What can hang from each mark:
G: L Y
L: G P X
Y: G P
P: L X Y
X: L
F: L U X

Every row comes from one small tree of marks. Brackets hold a mark, then the marks that hang from it, in alphabetical order. Every link used is in the known rows. Which tree was each row made from?
Known rows:
{F {L G P} U X}: [-15.7  25.2  30.2 -33.3  21.2 -11.0 -36.1   6.6  13.7  45.0   8.5 -14.3
  48.1   5.6  19.9   1.1   9.8  -8.3  29.8  -9.0]
{P X {Y G}}: [-10.4  56.7  -7.3 -43.7  -2.7 -15.6 -13.7 -12.1   1.8   3.7 -18.1  -7.1
   3.2  32.6 -20.7   8.6   0.0 -47.2  32.9  -1.2]
{F {L {P {Y G}}} X}: [-18.3  45.0  17.7 -70.4  13.3 -25.0 -28.5 -10.2  15.3  26.5  -7.6  -4.3
  24.8  15.3   5.1   8.0  16.0 -57.6  35.3 -13.6]
{G {L P X}}: [ 20.8   9.7  13.4   6.2  26.6 -25.7  -6.0  11.8 -24.4  -5.9   5.2  -5.9
   6.5 -12.9  16.1  28.6  12.3  11.3 -10.6  35.6]
{F {L {G Y} X} U}: [ -0.5  43.7  22.3 -17.3  30.7 -30.2 -23.7   7.4 -67.8  36.7 -22.8  -7.7
  56.6  -1.1  -7.2  -1.4  23.0   0.3  26.8  24.3]
{L P X}: [ 21.9 -12.3  -3.4   4.8  13.9 -16.2 -12.0  -7.0 -21.8 -14.6  13.5  -4.5
  19.9  -1.1  11.6  24.1   8.1  13.0 -27.9  18.8]
{L P}: [  3.5  -7.5  -1.7  -4.3   1.2 -11.1   1.1  -6.2  18.2  -6.2  13.6   4.3
   7.9  -3.4  17.5  21.6  -1.2   0.2 -17.1   7.3]
{Y P}: [  1.8   8.0   1.5 -22.9   2.1 -13.7  -8.0  -7.4  -6.8  -8.9  -2.0  -0.1
  -1.2  -5.9  18.9  13.5  -8.1 -32.4  -4.6  -0.8]
{F {L G {P Y}} U X}: [-18.1  49.4  27.3 -47.8  13.5 -19.9 -39.5  -9.4  19.6  51.1  -4.5 -11.5
  48.7  29.2  15.9  11.1  14.1 -25.0  45.3 -12.9]
{P X Y}: [-10.1  51.0   1.2 -16.2  -4.6   5.0  -8.1 -15.7  22.2   9.1 -10.0  -5.1
   2.2  43.8 -17.8   8.8   3.0 -18.7  23.6  -3.5]
{G Y}: [ -2.9  28.3   4.9  -5.1   7.6 -18.3   8.4  -2.3 -14.6   6.8 -13.0   9.0
   2.5 -10.1  -7.8   4.0   0.1  -2.5  -1.4  14.1]
{L {G Y} X}: [ 22.7  30.1   6.1   5.6  25.1 -47.6 -13.0  -1.1 -64.5   7.7 -17.4  -8.6
  13.6 -11.3 -14.8  20.5  11.9  12.4  -6.5  38.0]
{X {L G {P Y}}}: [  8.0  32.7  -6.1   6.0  14.6 -41.0 -18.0 -17.4 -13.8  12.7   2.2   6.2
   7.9  19.5  -0.1  48.3   8.5 -20.8   2.3  23.8]
{G L Y}: [ -4.1  48.2  21.9  -5.6  19.2 -26.8  13.2  15.0 -16.8  15.2 -20.8   7.9
  -9.9 -21.4  -5.1   7.7   3.3  -5.5  12.1  31.7]
{G {Y {P {L X}}}}: [  6.8  41.8  11.6 -33.4  20.3 -18.1  -5.8 -10.2 -41.7  -0.2 -33.2 -12.4
  21.4   7.3   5.6  17.7  17.2 -25.1   3.0  24.9]
{P Y}: [ -2.4  25.1  -5.2 -15.4  -6.7  -9.0  -4.8 -15.3   5.5   6.3 -11.5   5.0
   1.3  23.2  -4.2  10.6   3.1 -15.7  14.5  -3.8]
{X {L {P {Y G}}}}: [  2.9  32.4 -15.8 -24.4   9.7 -36.7  -8.7 -15.6 -21.5  -0.9  -0.1  14.4
   8.2  12.7  -0.3  36.0   3.9 -50.7   8.7  13.3]
{P {L G}}: [ -6.3  16.3   7.2  -8.1   5.5  -4.7  -8.9  -0.9  -1.7  18.4 -22.9 -21.6
   6.0  18.3  -1.1  15.5  18.2  -0.5  19.9  12.6]
{X {L G}}: [  8.6  13.9   1.1  23.0  21.4 -22.9 -13.3   2.6 -34.9  13.4   0.3  -5.0
  -1.3   0.0 -13.2  19.2   5.6  -6.1   3.5  18.9]

Which tree is each row?
[ -5.7  46.9  12.3 -32.3  18.7 -25.7  -5.1  14.2   8.9   0.2  -2.3  -8.7
  -3.2  -5.5   3.5  24.9  -1.6 -30.8  15.1  24.3] -> {Y {G {L {P X}}}}
[ 15.4  52.1  23.0 -20.0  35.1 -46.2  -6.4   8.6 -60.7  -1.6 -22.7  -2.1
   0.2 -25.1   9.5  23.3   4.6 -23.3   1.3  41.1] -> {G {L X} {Y P}}
[ -1.5  65.6   3.4   8.4  16.8 -18.1 -21.8 -14.0 -12.9  21.6 -10.4  -9.0
   1.4  43.9 -30.6  26.0   7.2 -25.3  27.0  15.7] -> {P {X {L G}} Y}
[-17.5  44.8  15.5 -36.1   6.8  17.3  -8.9 -10.7  23.4   0.8 -20.2 -21.9
   8.8  35.2   3.9   9.4   6.4 -37.2  21.9  -1.2] -> {Y {P L X}}
[-20.5  63.3   8.0 -28.5  -4.9  23.8  -5.6 -19.0  39.6  15.4 -29.7 -16.9
  10.0  63.8 -17.3   6.3  17.3 -22.9  40.7  -2.5] -> {P L X Y}
[ -2.5  33.6   1.0 -61.2  14.3 -27.1 -29.7 -10.2 -36.4  16.8 -10.3   0.8
  65.0  21.3  14.7  13.6  20.7 -42.6  33.5   4.0] -> {F {L {P {Y G}} X} U}
[-24.8  49.1  17.4 -77.3  10.4 -16.4 -32.8  -6.5  12.9  36.5  -7.5  -2.0
  49.5  21.2  15.6  -1.9   9.9 -53.7  53.1 -22.1] -> {F {L {P {Y G}}} U X}
[ 10.4  35.8   1.9 -16.2  11.3 -18.8 -25.9 -15.8 -31.4  15.7 -33.9 -24.8
  19.9  45.0 -10.3  27.0  30.5  -6.7  26.7  19.6] -> {P {L G X} Y}
[  1.6  15.8  16.7 -12.9  24.2 -12.0 -34.6   9.8 -52.7  28.5  -9.5 -15.5
  51.5  10.7   2.3  -2.2  22.7   1.6  29.4   9.5] -> {F {L G X} U}
[  6.3  29.7   1.9  -6.5  13.7 -51.2  -2.5  -7.8 -12.2  11.7  -5.0   3.4
   9.4 -16.5   6.7  40.0   1.8   2.1 -16.7  34.5] -> {L {G Y} P}
[-16.0  78.4  29.8 -42.1  28.3 -35.2 -22.9  -4.3 -15.8  25.8 -25.6  -9.7
  19.1   6.0  -7.7  18.7   9.9 -50.9  19.9  18.9] -> {F {L {G {Y {P X}}}}}
[  0.9  39.6   9.0  24.3  25.0 -10.9 -17.8   0.8 -17.1  14.7   0.8 -13.1
  -0.2  18.8 -28.3  14.8   4.8  -9.3  12.2  18.7] -> {P {X {L G}}}
[ 11.1  39.8  10.6  -6.3  24.4 -30.0 -10.9  -4.0 -50.6  15.7 -35.5 -22.8
  21.1  10.3 -14.0  20.0  28.8   6.3  10.6  38.8] -> {P {L {G Y} X}}
[ -7.7  52.3 -10.0 -49.8  -2.2 -27.1 -13.3 -20.1  19.1  -0.8  -4.6  -1.0
  10.7  29.1  -3.5  31.4  -1.1 -44.3  16.2   7.2] -> {L {P X {Y G}}}
[ 11.9  12.2   5.6  -0.1  17.1 -10.6 -20.7  -0.2 -39.6   8.8 -22.0 -30.4
  19.2  21.4  -7.1  15.1  26.4  11.3  12.5  24.9] -> {P {L G X}}
[  7.4  41.6   7.2  18.0  27.9 -41.9  -3.8   0.3 -49.4  20.8 -12.6   5.7
   1.9 -11.0 -22.7  21.8   5.7  -9.0   1.3  34.9] -> {X {L {G Y}}}
[ -8.6  66.1  15.3 -20.5  10.3 -14.6  -4.5  -5.8  36.1  10.8  -6.6  -2.6
  -1.3  29.1   2.2  32.3   4.0 -21.4  19.6  20.0] -> {G {L {P X Y}}}
